Each row was made from one path, in order. Every step used is in the known rows, and no mark comes twice. Write each row's path.
Known rows
B, U: [  4  -6   4 -11   5   0 -11   7  -7  12   4   0 -12   1   1  -5  -5  -2
   9  -3  -1  -4  -1]
D, C: [  8   2   6 -14   6   3  -1   1   5 -18   8   3   5  -2   8   7  -8   0
 -12   9   0  16   0]
W, D: [ -1   5   0   9   0   1   9   6  -6   6   3  -4   5 -13  -2   6 -17   0
  -7   8  -2  -8 -19]
B, U, T, W, K: [  9  -4  15 -15 -18 -15 -18 -16   0  26   8   4  -6 -14   0  11 -33 -43
  14  -7   2  -2   8]
U, D, C: [ 11   3  14 -24  10  -7   2  -1  -1 -23   1   9   8  -9  -1   7 -19 -12
 -13  16   7  24  -5]
W, T, U, D, C: [ 17  10  26 -27  -5   0 -15  -6  -3 -12   4  16   4 -19  -4  17 -29 -21
 -16  12   6  21 -16]
V, W, B: [  8 -12   9   3  -2   4  -1  -4  16   5   4  12 -14  -8  11   4 -12 -27
   1   4   3  19   8]
B, W, T, U, D, F, V: [  9   9   3 -18  -8 -14 -24 -14 -10  40   6   3   2 -17 -23  17 -13  -3
  -6  -8   5  22 -31]
U, T, W, B: [  8  -7  16 -12 -19  -9  -4 -19  22  16   4   8   1 -13  -6  14 -24 -43
  17  -1  11  -2  16]
C, D: [  2   0   4 -14   6  -2  -7  -3  -3   3   7   1   4 -12  -4   1 -11  -7
  -3   5   1   7  -6]
F, V, W, D: [  0  -1   1   9   4   8   6   9  -8  10   8  -7  -3 -14  -4  10 -18  10
 -18  10  -7  17 -27]
V, W, T, U: [  9   3  20  -1 -11  14 -22  -6  -1  12   6  17 -15 -12   1  11 -13 -14
  -6   3  -3  15 -16]
W, B, U, D: [ 11  -8  16 -21   1 -13  -6   0  -2  11  -2  11  -9 -12  -4   0 -25 -35
  11   0  12   3   3]
B, W, D: [ -1   7   2   6  11  -5   8   6  -1  21   3  -3  -5 -19   1   1 -11  -4
   9  17  -3 -11 -24]
W, B: [  7  -7   5   0  -8   0   1  -5  15   6   3   4  -1  -9   6   5 -10 -24
   4  -7   6  -3  11]
B, W: [  0   2   2  -3  12  -7  -2   0   5  17   1   2 -12  -7   3  -6   6  -4
  19   9  -2  -3  -5]
T, U, D, F, V, W: [  9  -3   9 -11  -3  -5 -16  -7 -10  19   6  10  -8  -8 -10  16 -14   6
 -22  -3   2  55 -23]
B, U, T: [  7  -2   6 -16  -3  -3 -20  -5 -14  17  -8   0  -7  -1  -6  -5 -19  -7
  11   1   8  -3   7]
D, F, V: [  1   0 -18  -3  -6  -6 -10  -6  -5  22   9 -11  10   3 -14  12   2  20
 -16 -17   0  21 -12]
D, F: [  2   0 -17   1  -4 -10  -9 -10   0  18   3   1   5   6  -7   7   1   5
  -8  -7   4  19  -9]
F, V, W: [  1  -6   2   0   4   7  -4   3  -2   4   7  -2  -9  -1  -2   4  -1  12
 -11   3  -6  28  -8]
V, W, B, U, T: [ 14 -12  14 -14  -5   0 -21  -8   0  21  -5  10 -19  -7   2  -1 -28 -30
  13   4  10  12  13]
C, D, F, V, W: [  3  -6  -9  -9   6  -3 -15  -7  -5  20  14   0  -2  -5 -11  10  -8   9
 -20   1  -2  49 -19]
D, F, V, W, B, U: [ 11 -16  -2 -10  -2  -3 -20  -2   4  34  14   4 -17  -2   0   8 -15 -12
  -2 -12   2  29  -4]
D, F, V, W: [  2  -7 -11   1   1  -1 -11  -5  -3  19   9  -1  -4   3  -8  10   0  14
 -18  -3  -3  44 -15]
C, D, F, V: [  2   0 -15 -15  -2  -8 -15  -8  -7  24  14 -10  13  -7 -18  13  -7  15
 -18 -12   2  26 -16]

Which path is each row?
[ 13 -16   1 -20   2  -4 -25  -4   3  36  19   4 -15 -11  -3   9 -22 -16
  -4  -8   3  35  -8] : C, D, F, V, W, B, U
[  0   4 -18   4  -6  -5  -3  -1  -9  27  11 -15  14  -7 -16  17 -12  20
 -23 -10  -1  15 -28] : W, D, F, V
[ 18   5  28 -27  -1   6 -18  -5  -6  -9   9  14  -1 -20  -5  21 -30 -12
 -24  13   2  42 -22] : F, V, W, T, U, D, C
[  7 -12   7   0  -4   6  -3  -2  13  10   9   3  -9  -9   4   9 -11 -15
  -6  -5   0  22   4] : F, V, W, B
[ 16   6  29 -27   2  -2  -7  -1  -3 -17   4  15   1 -16   4  14 -25 -11
 -16  10   7  29 -10] : T, U, D, C
[  2  -1  13 -13 -12 -10  -5 -15   8  11   1   4   2  -5 -13  10 -16 -21
  14   7   5   1   5] : U, T, W
[  3   0 -14   1  -8   2 -21 -12  -2  24   9  -1   1  -2 -17  13  -6  -1
 -16  -1  -3  28 -23] : D, F, V, W, T
[  8   1   8  -5   9  10   4   9  -2  -9  15  -4   2 -15   5  16 -24   9
 -28  19  -7  31 -24] : F, V, W, D, C
[  8 -14  16 -16  -7  -7  -8  -3  17  23  15   8 -15  -7   2   8 -16 -36
  22  -6   1  -6   8] : T, W, B, U
[  3   0 -14 -12   1 -13 -15 -13  -2  20   9   3   9  -5 -11   7  -8  -1
 -10  -2   5  25 -14] : C, D, F
[  5  -6  16 -21  -8 -11 -14 -11   2  21   4   4  -8  -3 -12   6 -19 -22
  22   5   4  -2   4] : B, U, T, W
[  4   0  14 -10  -7  -9  -3  -3  -4  25   6  -1  -3 -16 -12  11 -34 -20
  12  12   2  -9 -16] : B, U, T, W, D
[  8   9  18  -6  -7   5 -22  -7   2  27   5  11 -14 -18   0   7  -7 -14
  12   1  -1  -8 -17] : B, W, T, U
[ 13 -13   0 -15   3 -19 -16  -9   0  27   1  17 -13  -5  -6   6 -23 -30
  -1   2  12  40 -10] : V, W, B, U, D, F
[  0   5 -17   2   3 -10  -4  -1  -6  39  12 -13   6 -12 -13  13  -8  17
  -9  -4  -3  12 -32] : B, W, D, F, V
[ 10 -16  10 -11   1   5 -14   4   4  21  12   2 -21  -7   5   4 -15 -15
   4  -7  -1  16   3] : F, V, W, B, U
[  6  -5 -10   5  -9  -7 -14 -11  -4  24  13  -1  -2  -8   3  14 -15 -10
 -22 -14  -5  40 -10] : D, F, V, W, K
[ 10 -12  -2 -10  -2  -3 -14 -11  10  25  16   4  -3 -14  -4  15 -18 -16
 -14  -6   4  41  -6] : C, D, F, V, W, B
[ 10 -11  23 -26  -3 -19  -4  -4   8  15   6  14 -11 -14  -8   8 -28 -47
  19   3   9   4   1] : T, W, B, U, D
[ 13  -7  10 -17 -10  -3 -19  -8  -2  22  -5   3  -8  -8  -1  -1 -27 -27
  15  -5  13  -6  16] : W, B, U, T
[  8  -3  -4 -15  -2  -8 -26  -8 -13  28   6   5  -6  -5 -23  10 -19 -13
 -10   2   1  32 -28] : B, U, D, F, V, W, T
[  4   1 -10  -9   0 -22  -6 -11  -7  13  -4   7   8  -1 -15   7 -10  -8
  -9   1  11  27 -14] : U, D, F
[ 10 -11   1  -8  -4 -10  -7 -10   7  19   5   8  -3 -11  -8  14 -20 -21
 -13  -4   9  43  -7] : U, D, F, V, W, B
[ 10   9  23 -15 -12  -4 -15  -8 -10   6  -4  15  -1 -19 -13  11 -23 -24
  -4   3   7   5 -18] : W, T, U, D
[  9   5  16 -16  -3  -3   2  -6   7  -3  11   1  11 -18  -4  20 -35 -17
  -7  22   2  10 -13] : U, T, W, D, C
[  2   3  -9  -6 -15 -13  -7 -13  -4  36  11 -12  16 -11 -26  24 -24   5
 -12  -5   3  16 -24] : U, T, W, D, F, V
[  6  -5   4   7  -5  -2  -6  -5   0   6   5   8 -11 -10  14   4 -17 -26
  -9   0  -5  23   0] : V, W, K
[ 15  -8  14 -11 -11  -5 -14 -11   4  24   8  15 -10 -17  -4  21 -24 -20
 -15  -9   9  47 -10] : T, U, D, F, V, W, B
[ 10   3   5  -3 -16   9 -30 -12  -5  29  12   9  -8 -10 -10  20 -12   1
 -19  -9  -3  32 -26] : D, F, V, W, T, U
[ 12   3   7 -10  -9 -10 -24 -16  -7  23   0  21  -6 -10 -14  16 -21 -19
 -14   4   8  42 -28] : V, W, T, U, D, F
[ 10  -8  -5 -20  -6 -17 -15  -7  -5  31   8  -3   3  -7 -17  13 -20 -10
  -7 -18  10  24 -10] : W, B, U, D, F, V
[  1   3 -18   9  -3  -9   0  -4  -5  23   5  -3  10  -6  -9  12 -13   4
 -15   0   2  12 -27] : W, D, F
[ -1   1 -11  -1  -9 -11   1  -5   1  31  19 -12  13  -9 -21  25 -14   8
 -14  -8  -4  15 -29] : T, W, D, F, V
